What can hang from each mark:
dezil: lemu
zanod: lemu
giga: muna vefu vilez
visopo: serode
serode: lemu visopo
pofez: lemu
lemu: dezil pofez serode vefu
vefu: giga
muna: giga

Every row comes from one small tree of marks. The marks that hang from a mark follow it in brackets, in alphabetical order. Every link used is in the known rows. Which tree was each row made from?
Known rows:
visopo[serode[lemu[pofez vefu[giga]]]]: [ 0.720  2.795 -3.437  4.986  0.114 -0.060  0.112 -3.440 -3.561  3.896
 -0.500 -1.056  4.328  0.068 -2.443  1.388 -0.964 -3.739  1.542 -3.718]
dezil[lemu[pofez serode]]: [ 2.651  1.357 -1.872  3.640  1.206 -1.003  1.231 -1.418  0.305  2.249
 -1.410 -2.077  2.827  0.083 -1.469  2.580 -0.441 -4.618  1.926 -5.666]
pofez[lemu[serode[visopo] vefu]]: [-0.627  1.807 -0.085  1.881  0.278  0.768  0.013 -3.274  0.471  3.483
 -0.820 -1.232  2.851  1.415 -1.839  2.096 -1.506 -3.916  1.637 -4.020]
dezil[lemu[pofez serode[visopo] vefu]]: [ 2.530  1.747 -1.108  3.968  0.854 -0.265  1.180 -2.128  0.394  4.383
 -0.791 -2.962  2.783  0.115 -1.938  2.457 -0.682 -4.571  3.866 -3.799]
lemu[dezil pofez vefu[giga[muna vilez]]]: [ 3.767  0.458 -1.015  7.153  0.814 -1.392 -0.655 -2.262 -1.107  2.345
  1.281 -1.766  5.384 -2.691 -2.607  2.469 -0.813 -4.537  2.638 -1.927]
serode[lemu]: [ 1.206  2.408 -0.336  2.041  1.874 -0.809  1.132 -3.377 -3.422  1.781
 -0.397 -0.629  3.296  1.135 -3.194  0.929 -0.071 -3.515 -0.681 -5.071]
visopo[serode[lemu[dezil pofez vefu]]]: [ 1.267  2.511 -3.324  5.964  1.084 -0.391 -0.227 -2.844 -1.973  3.676
 -0.605 -1.527  4.602 -0.186 -1.716  1.238 -1.270 -3.489  2.394 -2.706]
giga[muna vefu vilez]: [ 3.693  1.243 -2.004  3.346  1.322 -0.649 -0.818 -3.596  1.057  1.076
 -1.566  0.151  5.628 -0.098 -3.699  2.355  1.477 -4.684 -3.375 -6.785]
lemu[serode vefu]: [ 0.186  1.509 -0.512  3.296  0.808 -0.034 -0.128 -1.826 -0.770  2.969
 -1.034 -2.813  2.478 -0.883 -1.665  1.940 -0.879 -3.735  2.134 -1.306]
serode[lemu visopo]: [ 0.615  2.346  0.199  1.516  1.261  1.261  1.451 -4.141 -4.119  4.893
  0.371 -0.335  3.127  2.209 -3.516  0.744 -0.995 -3.580 -0.080 -4.433]
lemu[serode[visopo] vefu]: [-0.199  1.462 -0.156  2.974  0.463  1.473  0.036 -2.347 -1.292  5.123
 -0.484 -2.591  2.376 -0.145 -1.908  1.812 -1.518 -3.743  2.582 -0.870]
lemu[vefu]: [ 1.092  1.759  0.158  2.234  0.797 -0.718 -0.178 -2.807 -2.368  1.304
 -0.632 -3.089  2.539 -0.612 -1.987  1.054  0.675 -3.702  1.420 -3.109]
vefu[giga[muna vilez]]: [ 2.073  0.841 -0.847  1.839 -0.473  0.748  0.458 -2.605 -3.578 -0.216
  0.666  0.272  4.068 -0.308 -4.892  2.398 -0.254 -4.392 -3.490 -6.348]
zanod[lemu[vefu[giga]]]: [ 0.473  2.761  0.923  0.278  1.023  1.187  0.641 -3.642 -4.275  1.615
 -0.440 -1.523  1.858 -0.081 -3.236  1.669  0.222 -4.191 -0.484 -7.728]
lemu[dezil pofez serode[visopo] vefu[giga]]: [ 1.575  0.309 -0.924  7.639  0.483  0.486 -0.003 -1.425 -1.837  6.343
  1.028 -1.681  4.093 -2.416 -1.275  2.596 -2.815 -4.503  5.009  0.433]
lemu[dezil pofez serode[visopo] vefu]: [ 1.657  0.404 -1.136  7.628  1.441  0.057 -0.671 -1.615  0.493  6.705
  0.263 -2.611  4.134 -1.913 -0.219  2.306 -2.512 -4.196  5.486  0.988]
muna[giga[vefu vilez]]: [ 0.762  1.316 -0.525  4.424  0.251  0.681 -0.787 -3.228 -3.758  2.379
 -0.739 -0.455  4.099  0.609 -1.900  1.518  1.878 -5.366 -2.139 -5.210]
zanod[lemu[dezil pofez vefu]]: [ 1.900  2.140  0.132  3.534  2.352 -0.167 -0.328 -3.273 -1.338  2.879
 -0.444 -2.196  3.129 -0.980 -1.335  1.824 -0.306 -4.326  1.938 -6.089]
dezil[lemu[pofez serode[visopo] vefu[giga]]]: [ 2.374  1.676 -0.951  4.025  0.227  0.042  1.603 -1.995 -1.338  4.156
 -0.229 -2.313  2.720 -0.268 -2.648  2.686 -0.886 -4.779  3.573 -4.210]
zanod[lemu[dezil pofez serode[visopo] vefu[giga]]]: [ 0.891  1.843  0.013  4.104  1.426  1.664  0.363 -2.800 -2.203  5.356
  0.174 -1.193  2.986 -0.978 -2.026  2.537 -1.975 -4.589  2.377 -4.788]
pofez[lemu[dezil serode[visopo] vefu[giga[muna]]]]: [ 0.417  1.317  0.160  3.173  0.323  0.944  0.335 -2.203  0.171  2.853
  0.125 -0.358  3.840  0.273 -2.685  2.566 -2.326 -3.914  1.844 -3.300]

Write each row's tree:
[ 1.263  2.322 -3.349  6.508  0.544 -0.003 -0.050 -3.044 -2.645  3.526
 -0.064 -1.105  4.802 -0.259 -2.637  1.606 -1.564 -3.821  1.560 -3.074]	visopo[serode[lemu[dezil pofez vefu[giga[vilez]]]]]
[ 0.247  1.333  0.019  3.670  1.215 -0.443 -0.139 -1.969  1.420  1.594
 -0.837 -1.449  3.388  0.208 -1.345  2.261 -1.707 -3.782  2.177 -3.200]	pofez[lemu[dezil serode vefu]]
[ 2.948  1.733 -1.258  3.680  0.248  0.115  1.497 -2.042 -0.609  4.115
 -0.202 -2.054  3.334 -0.323 -3.136  2.906 -0.854 -4.682  3.290 -4.209]	dezil[lemu[pofez serode[visopo] vefu[giga[muna]]]]
[ 0.711  0.805  0.296  5.265  1.393  1.246  0.019 -0.957 -0.455  4.650
  0.032 -2.664  2.945 -1.191 -1.440  1.886 -2.484 -3.634  3.725  0.646]	lemu[dezil serode[visopo] vefu]
[ 1.349  0.767  0.179  4.726  0.553  1.645  0.497 -0.789 -1.734  4.192
  0.880 -1.360  3.713 -1.744 -3.144  2.475 -2.659 -3.752  2.852  0.011]	lemu[dezil serode[visopo] vefu[giga[muna]]]
[ 1.138  1.861 -0.247  4.289  1.698  0.593  0.183 -2.435 -1.937  3.844
 -0.186 -1.335  3.082 -1.466 -1.864  2.625 -1.513 -4.537  2.072 -5.075]	zanod[lemu[dezil pofez serode vefu[giga]]]
[-0.819  1.349 -0.612  1.338  0.348  1.026  0.222 -2.973  0.122  2.850
 -1.132 -0.229  2.797  1.930 -1.568  2.102 -1.704 -3.975 -0.060 -5.579]	pofez[lemu[serode[visopo]]]
[ 2.656  1.718 -1.249  4.313  0.460 -0.962  1.507 -1.633 -0.988  2.650
 -0.612 -2.481  2.829 -0.784 -2.498  2.766 -0.448 -4.756  3.232 -4.417]	dezil[lemu[pofez serode vefu[giga]]]
[ 1.749  1.083 -2.089  5.312  0.041 -0.801 -0.390 -2.270 -1.122  4.614
  0.064 -1.427  4.529 -2.206 -2.176  2.982 -1.103 -4.423  3.031 -1.579]	lemu[pofez serode vefu[giga[muna]]]
[ 0.778  2.776  0.607  2.158  1.205  1.038  1.248 -4.440 -3.735  5.432
  0.605 -1.295  3.148  1.660 -3.773  0.729 -0.809 -3.495  1.646 -2.941]	serode[lemu[vefu] visopo]
[ 0.706  0.471  0.421  5.974  0.344  1.976  0.424 -1.180 -2.016  4.234
  1.096 -1.660  3.195 -1.393 -3.081  2.494 -2.976 -4.174  2.376  0.100]	lemu[dezil serode[visopo] vefu[giga[vilez]]]
[ 1.187  2.480 -3.316  6.069  0.573 -0.182  0.108 -2.790 -3.159  3.644
 -0.281 -1.072  4.571 -0.403 -2.239  1.413 -1.430 -3.655  2.117 -3.003]	visopo[serode[lemu[dezil pofez vefu[giga]]]]
[ 0.002  1.319  0.253  3.454  0.937  0.643 -0.011 -2.324  1.083  3.078
 -0.463 -1.329  3.220  0.692 -1.515  2.142 -2.152 -3.795  2.455 -2.897]	pofez[lemu[dezil serode[visopo] vefu]]
[ 0.794  2.843 -3.579  4.914  0.578 -0.314 -0.183 -3.494 -2.388  4.018
 -0.866 -1.531  4.319  0.304 -1.907  1.237 -0.794 -3.587  1.790 -3.442]	visopo[serode[lemu[pofez vefu]]]
[ 2.462  2.542 -0.990  4.051  1.152 -1.626  0.772 -3.973 -3.293  3.520
  0.636 -0.731  4.723 -0.300 -3.773  1.659 -0.028 -3.942  1.662 -3.738]	serode[lemu[pofez vefu[giga[muna]]]]
[ 2.649  1.852 -0.467  6.441  1.739 -1.621  0.726 -3.285 -2.889  3.275
  1.172 -1.010  4.719 -0.817 -3.444  1.661 -0.890 -4.134  2.101 -2.601]	serode[lemu[dezil pofez vefu[giga[vilez]]]]
[ 0.901  1.492  0.439  3.023  1.201 -0.926 -0.169 -2.632  0.342  0.340
 -0.531 -1.655  3.329  0.378 -1.567  1.608 -0.679 -3.757  1.649 -4.444]	pofez[lemu[dezil vefu]]
[ 0.821  1.183 -0.149  3.855  0.546  0.089 -0.023 -2.114  1.052  1.279
 -0.057 -0.525  4.086 -0.027 -2.951  2.896 -1.975 -4.051  0.942 -3.728]	pofez[lemu[dezil serode vefu[giga[muna vilez]]]]
[ 2.832  0.578 -0.582  6.952  0.856 -1.696 -0.194 -1.891 -2.967  2.429
  0.908 -2.196  4.239 -2.863 -1.337  1.860 -0.636 -4.436  3.818 -1.712]	lemu[dezil pofez vefu[giga]]
[ 2.087  0.431 -1.497  7.999  1.833 -1.503 -0.843 -1.095  0.994  4.484
 -0.315 -2.840  4.210 -2.624  0.014  2.427 -1.887 -4.153  5.070  0.573]	lemu[dezil pofez serode vefu]
[-0.164  1.255  0.412  3.480  0.310  0.886  0.445 -2.163 -0.610  2.851
  0.070 -0.681  3.209  0.333 -2.219  2.352 -2.373 -4.005  2.112 -3.263]	pofez[lemu[dezil serode[visopo] vefu[giga]]]
